Each row comes from the steps of one walk. Every step used is in the known rows, and no mark comes twice. Write the walk behind each row, first mark first.
In the rows, 128 means zero.
Known rows:
L/R/G/K: [125 117 145 145 117 142 146 110 149 126 134 105 124 142  86  94  65 125
 142  97 111]
H/X: [136 159 130 112 128 110 116 118 143 130 146 114 102 124 159 161 139 103
 117 158 111]
X/A: [145 134 120 114 107 148 147 145 126 151 106 112 106 144 144 126 147 127
 118 146 123]
G/K/X/A: [119 139 114 120  98 162 191 160 134  53 145 100 117 117 114 146 117 178
 114 155 167]
K/V/G: [125 135 169 101 161 155  64 141 105 163 131 152 170 151 152 165 160 125
 157 181 151]
K/L/R/G: [148 137 147 156 164 121 149 116 148 149  84 195  91 130 119 109  83 120
  95 110 153]
V/G/R/X: [147  77  88 163 110 127  57 145  44 120 125 142 160 116 163 107 213  62
 184  89 103]
K/L/R: [133 152 138 122 155 107 172 142 176 159  90 189 101  98 149 146 131 125
  84 115 158]
K/V: [122 173 159  94 160 143 102 144 124 143 126 133 136 158 149 145 138 133
 118 180 141]
G/K/L/R/X/A: [139  94 120 139  92 133 214 178 157 108 129 185 101  82 130  97 164 171
  87 102 145]
G/K: [113 152 124 108 127 148 133 124 148 111 145  70 166 116 113 163 128 149
 157 137 115]
R/G/K: [134 141 138 137 134 163 119  94 119  99 134  71 156 149  89 128  85 146
 177 131 111]
H/X/R: [119 131 107 113 103  76 105 106 161 154 173 104  87 141 161 140 128  93
  95 143  79]
L/R/X: [126 102 115 123  89  94 143 164 114 180 109 149  90  99 151  63 183  78
 105  88  95]
V/K: [152 154 131  71 134 123  77  90 105 179 104 147 160 113 149 165 147  92
 156 140 122]
V/K/L: [167 177 134  82 175 130 104  93 131 156  88 198 161  92 155 191 150 129
 137 142 163]
X/R/B: [117  98 111 147 136  63 104 115 111 174 108  83  90 173 146  91 139  83
 110 119 107]
L/R/X/A: [140  83 113 131  62 111 168 175 114 171 109 158  67 115 143  47 183  91
  82  93  99]
R/X: [130 130 110 118 111 117 109 148  83 151 108 117 120 108 156  93 200 105
 133 115  83]
G/K/L/R/B: [123 114 147 160 175 103 190 142 164 109 104 155 119 108 126 140 117 141
 106 109 184]
K/X/R/B: [102 104  99 152 130  65 129 135  95 124 104 105  58 150 148 100 131 101
  84 132 146]
R/G: [141 150 137 143 143 139  97  98  99 140  99 105 124 165 117 106 100 111
 146 134  99]

Which walk is each row?
[146 115  75 155 102 121  93 147  71 107 115 128 127 119 161  91 190  61
 154  85  87] -> G/R/X
[147  89 119 153 134 145  42 166  47 118 145 180 167 139 164 108 206  75
 175 128 134] -> K/V/G/R/X
[120 117 125 134 125 123 182 163 158 114 129 171 125  64 130 111 162 152
 106  94 139] -> G/K/L/R/X
[ 87  92 108 119  97 126 116 129 122  99 178  89 146 126 115 168 121 156
 139 133 144] -> V/G/K/X/R
[134 129 132 152 103 178 171 135 107  46 138  99 107 149  82 113  74 175
 129 155 158] -> R/G/K/X/A
[111 112 117 144 101 128 105  81 129 121 163  58 134 166  85 104  70 148
 143 117  81] -> X/R/G/K
[117 108 142 115 127 162  92 121 122 125 155  80 200 119 115 178 143 147
 189 134 130] -> V/G/K
[155 146 141  86 156 109 144 108 168 188  88 229 136  80 148 160 133 105
 108 113 169] -> V/K/L/R
[125 157 172 129 161 174  98 119 114  93 156 105 161 177  93 127  78 166
 158 175 135] -> R/G/K/V
[122 132 117 155 139 128 129  86 160  99 149 113 136 147  96 137  73 184
 124 132 119] -> X/R/G/K/L
[120 102 150 132 146 143 158 138 174 136 137 171 167  86 119 187 127 159
 142 109 179] -> V/G/K/L/R
[125 118 109 147 106 101  85  91 115 163 125  84 105 179 114  84  88 104
 118 121  73] -> X/R/G
[119 127 179 128 141 156 133 134 147 121 154 146 131 161  89 104  59 141
 130 149 145] -> L/R/G/K/V
[114 141 140 120 147 135 191 139 196 120 130 151 130  89 120 165 104 164
 109 114 162] -> G/K/L/R
[ 92 131 100 109  95 117 148 131 148  89 170  69 115 119 121 145 110 165
 102 133 127] -> G/K/X/R
[145 161 143 158 174 164 139 101 143  77 123 125 156 129  95 159  78 187
 153 136 148] -> R/G/K/L
